Each row was made from one small tree. The marks that hang from a mark follow it in brackets, in the order of their numbers. Every link used is in the known rows. Write each row's tree.
In the rows, 128 means zero.
Known rows:
j863[j849 j904]: [146 121 151 140  97 116 120 109 111 180 131 136 127 152 139 166 113  85
 171 130 158 116 128 159 136  68 109 123 119  96 142]
j93[j630]: [179 139 101 117  58  90 140 109 111 164 112 104 126 153 160 125 138 147
 122 150 101 131 126 120 121 114 117 137 111 101 121]
j933[j326[j863[j849]] j630[j31]]: [ 88 113 167 126  81 100  77 137 124 101  89 150 112 136 147 145 121  79
 115 109 136 128 116 150 154  86 165 106 128 156 184]
j630[j31 j93 j933]: [159 124 116 170 135 126 140 144 133  88 174 156 186  95 132  67 111 150
  81 137 118 114 128  90 135 145 136 121 144 160  59]
j630[j31]: [150 134 138 176 100 120 118 138 134 116 129 140 160 120 162 118 119 132
 109 154 113 137 111  98 138 129 106 135 128 117 149]
j630[j93 j933 j957[j996]]: [109 121 122 118 210 156 137 133 134 137 156 139 131 110  87 105 122 146
 139 124 134 111 142 132 119 154 134 133 131 137 133]
j957[j630[j93 j933[j326]]]: [160 121 123  83 119 118 120 133 110  96 138 122 134 111 104  88 121 164
 120 102 127 125 122 137 139 133 135 124 123 168  19]
j93[j630[j31 j933[j326]]]: [162 140 106 102  97 103 119 127 116  51 127 119 141 108 148  63 134 129
  67 121  90 127 111 117 137 110 136 127 110 175  92]
j630[j933 j957]: [159 134 137  88 157 161 115 126 114 123 141 130 129 112 112 124 126 132
 121 126 122 130 135 123 119 135 102 140  98 144 109]
j957[j630[j31 j93 j933] j996]: [124 124 129 176 166 119 155 145 146  55 160 143 153 100 105  70 100 151
 125 131 149 136 132 133 133 148 134 135 162 132  53]
j904[j863]: [159 135 154 132 115 107 130 128 120 172 140 118 137 135 163 144 151 118
 144 135  98 140 101 103 123 130 122 129 131  74 181]
j31[j630[j933 j957]]: [120 138 145 103 127 170 125 109  86 145 162 116 135 114 116 124 130 141
 117 117 128 134 122 118 104 128  96 135 102 120  69]
j808[j93[j630[j31 j933 j957]]]: [174 155  79 132 151 162 186 108 142  67 145 119 110 113 134 134 126 153
 123 137 133 132 136 116 128 156 130 137 143 163 119]
j630[j31 j93 j933 j957[j996]]: [102 126 120 159 224 167 143 155 154  81 171 161 147  92  98  85 121 134
 103 126 133 117 144 126 128 156 133 143 149 156 133]
j326[j933[j630]]: [150 120 142 112  30 110 106 113 134 136 103 105 129 148 113 194 122 119
 145 130 122 126 142 134 119 143 127  99 115  87 109]
j933[j326[j863] j630[j31 j957]]: [ 92 119 145 111 145 128  84 170 156 101  80 149 109 123 142 138 145  83
 100 111 127 145 126 125 143 123 154 124 123 165 192]
j904[j863[j849]]: [146 126 167 129 111 115 130 104  93 167 156 123 106 143 159 163 143 116
 162 120 127 129 110 131 129 103 130 123 136  80 198]
j326[j863[j849 j904]]: [101 114 148 145 127 124  95 100 126 203 107 130 131 155 136 178 122  54
 169 136 159 115 132 142 131  76 118 119 117 107 158]
j849[j863]: [110 122 139 133  98 101 124 117 107 159 119 132 110 139 145  97 136 143
 102 129 111 143 106  95 120 116 110 107  74  95 136]
j630[j31 j93 j957[j996]]: [ 86 123 125 188 216 144 156 164 161 130 154 162 141 109 125 106 131 148
 128 139 140 126 140 121 132 150 131 144 165 131 182]
j93[j630[j957]]: [152 138 102  95 107 125 154 113 123 152 117 111 104 151 147 138 152 140
 121 141 119 136 139 129 115 127 111 151 111 119 147]
j93[j630[j31 j933 j957]]: [161 146 106 122 139 145 158 122 139  65 143 131 129 107 136  79 138 131
  78 135 118 139 139 115 119 134 121 153 124 168  98]
j31[j630]: [130 135 143 146  59 118 115 108  83 186 143 109 152 140 152 141 128 155
 123 139 118 135 101 114 114 122  98 118 111  78  98]
j326[j863[j904] j933[j630]]: [115 112 140 131  89 120  85 110 168 167  90 103 143 157 103 207 131  30
 170 135 145 127 146 132 113 115 134  93 118  91 113]
j957[j630 j996]: [126 128 141 139 116 107 124 124 127 144 104 112 109 141 115 133 109 136
 181 144 145 153 123 143 126 129  94 145 130  68 120]
j933[j326[j863] j630[j957]]: [ 98 118 147  66 121 120  79 148 135 153  66 128  91 144 131 163 151  92
 124 108 124 139 128 134 133 116 149 127 104 152 191]
j31[j630[j93]]: [117 124 130 160  64 117 147 123  92 211 166 125 169 136 148 127 130 174
 116 133 121 116 112 103 113 129 124 113 131  92  77]
j326[j863[j849] j933]: [ 92 110 164 121 108 166  76  71 117 191 121 108 113 141 109 224 135 108
 164 143 136 101 141 128 120 101 108 115 119 113 140]
j957[j630[j93] j996]: [121 117 126 153 137 113 150 131 136 156 126 121 124 139 115 122 111 167
 170 139 148 134 133 143 129 141 126 136 150  88  98]
j808[j93[j630]]: [190 148  73 131  65 108 174  95 115 167 116  93 112 160 159 168 127 170
 154 152 119 125 123 119 127 138 122 127 126  94 145]
j93[j630[j31 j957[j996]]]: [109 142 107 155 151 123 160 133 152 107 119 129 108 134 143 105 139 126
 126 147 127 140 136 133 125 134 118 160 144 117 200]

Write each row's tree:
[ 90 113 154 105 135 132  64 109 116 195  97 133 116 152 130 172 133  46
 164 115 145 106 118 159 144  59 130 114 111 136 173]
j933[j326[j863[j849 j904]]]
[105 131 144 153 141 117 137 167 162  82 107 149 113 131 125 125 120 107
 127 127 151 152 141 146 130 143 136 138 142 104 201]
j933[j630[j31 j957[j996]]]
[185 151  80 115  99 115 153 114 120  56 125 111 125 114 143 112 122 150
 102 122 108 117 111 116 146 131 143 118 127 173 119]
j808[j93[j630[j31 j933[j326]]]]
[141 113 124  98  68  71 119 158 120 138 107 134 136 145 137 126 129 143
 108 104 110 120 126 141 144 129 176 103 124 139 109]
j933[j326 j630[j93]]
[143 120 121 183 116 114 169 142 145 101 147 155 154 116 145 100 115 172
 113 144 140 147 131 112 140 143 127 135 161 129  59]
j957[j630[j31 j93]]
[176 148  79 105 117 142 189 102 130 169 119 100  77 155 145 191 141 168
 165 143 132 129 141 124 123 147 121 138 135 112 162]
j808[j93[j630[j957]]]
[ 92 107 158 142 133 158  85  77 135 196 119 113 125 149 102 223 130  44
 185 139 158  99 145 144 120  87 110 102 122 103 134]
j326[j863[j849 j904] j933]
[120 141 104 106 144 123 145 120 131 154 111 105  93 152 129 127 144 137
 152 140 123 134 136 154 116 131 112 160 127  99 192]
j93[j630[j957[j996]]]
[ 86 109 128 143 103  89 101 163 157 111  99 152 150 130 149 112 136 110
  76 116 114 125 122 118 151 128 186  97 147 171 130]
j933[j326[j863] j630[j31 j93]]
[158 130 140 118 123 130  88 150 114  58 132 140 161  91 133  80 120 129
  82 120  97 123 103 109 144 121 128 120 107 174 116]
j630[j31 j933[j326]]
[ 80 127 133 135 182 167 148 122 105 154 185 125 141 114  95 108 122 155
 129 110 144 111 131 137 101 145 123 128 135 113  90]
j31[j630[j93 j933 j957[j996]]]
[113 128 131 118 146 164 152 118  93 155 191 133 149 110 111 116 132 168
 104 111 133 118 132 114 105 144 125 124 125 138  49]
j31[j630[j93 j933 j957]]
[116 118 130  98 152 120 114 136 116  96 134 120 123 112  87  90 109 154
 145 103 131 122 125 160 137 126 140 129 133 142  67]
j957[j630[j93 j933[j326]] j996]
[181 148  82 172  77 109 188 110 136 109 122 112 125 137 169 149 120 165
 127 161 120 129 119 109 137 142 126 124 149 115 148]
j808[j93[j630[j31]]]
[112 118 137 103 100  85  72 140 144 167  65 123 132 158 137 153 136  34
 143 110 130 132 120 144 140  89 152 101 107 119 157]
j933[j326[j863[j904]] j630]
[104 126 132  84 146 162 124 134  82 147 177 131 139 103 107 106 141 156
  97  88 119 109 120 130 119 129 136 119 119 165  63]
j31[j630[j93 j933[j326] j957]]
[117 126 141 111 124 110 126 149 138 137  93 123  98 152 117 149 122 107
 158 120 143 144 144 161 121 140 130 132 125  85 191]
j933[j630[j957[j996]]]
[112 123 143  57 198 170  63 127 120 136 100 124 115 112 106 121 152 100
 117 110 110 121 121 118 129 124 123 137  86 185 148]
j630[j933[j326[j863]] j957]
[101 121 147 128  93  92  75 156 142 100  73 141 137 132 156 120 134  84
  90 121 110 144 109 123 148 113 157 110 122 149 162]
j933[j326[j863] j630[j31]]
[ 97 113 145  91 109 164  92 112 156 157  91 106 106 143 100 211 150  92
 152 133 136 132 160 129 109 147 131 114 115 116 144]
j326[j863 j933[j630[j957]]]
[ 93 121 130 170 161 110 165 178 166 100 133 162 130 127 121 114 119 127
 114 123 150 134 150 145 131 156 164 129 167 124 174]
j933[j630[j31 j93 j957[j996]]]
[122 128 120 166 175 151 155 165 156 125 158 168 148 106 138 117 137 156
 106 136 128 125 140 104 136 151 128 142 151 156 139]
j630[j31 j93 j957]
[101 112 163  96 119 132  59 105  91 190  94 126 103 140 134 170 138 103
 143 119 124 110 114 141 144  80 130 122 107 144 187]
j933[j326[j863[j849]]]
[178 143 101 139  85 105 148 111 125  60 142 123 154 115 151  62 124 132
  74 143 102 134 122 104 126 122 126 134 122 145  70]
j93[j630[j31 j933]]
[ 59 125 133 154 165 149 156 131 110 200 163 124 132 132 118 143 135 162
 151 125 143 115 131 140 106 143 119 131 146  89 136]
j31[j630[j93 j957[j996]]]
[136 134 143 162 146 128 126 130 141  44 129 126 137 105 111  81  96 128
 139 138 144 155 122 135 129 133 105 137 138 111  84]
j957[j630[j31 j933] j996]
[154 123 123 163 126 129 157 140 139  56 166 148 161  97 120  73 103 156
 106 131 137 138 128 104 136 146 129 135 149 152   4]
j957[j630[j31 j93 j933]]
[125 146 111 130 179 135 152 123 143  52 137 127 116 112 118  78 130 116
 107 135 127 134 144 134 117 133 121 157 132 141 150]
j93[j630[j31 j933 j957[j996]]]
[131 119 121 132 145 118 144 126 130 103 149 119 138 121  93  92 101 150
 157 126 146 132 136 145 124 142 129 131 144 112  46]
j957[j630[j93 j933] j996]
[128 151  86 164 170 140 192 118 155 111 124 115  92 137 140 155 126 155
 157 150 142 131 140 131 132 157 121 146 163 109 216]
j808[j93[j630[j31 j957[j996]]]]
[140 121 124  68 180 154 113 148 114 118 151 142 130 105 101 107 139 149
  97  96 116 106 135 125 135 136 144 130 110 194 106]
j630[j93 j933[j326] j957]
[163 151  84 156 140 137 198 118 147 113 131 122 100 131 156 161 136 163
 135 150 136 136 135 118 134 155 121 141 151 136 166]
j808[j93[j630[j31 j957]]]
[110 132 145  64 200 166  84 139 109 115 115 122 107 109  89 114 130 118
 141 105 117 120 119 153 129 125 116 137  98 150 184]
j630[j933[j326] j957[j996]]
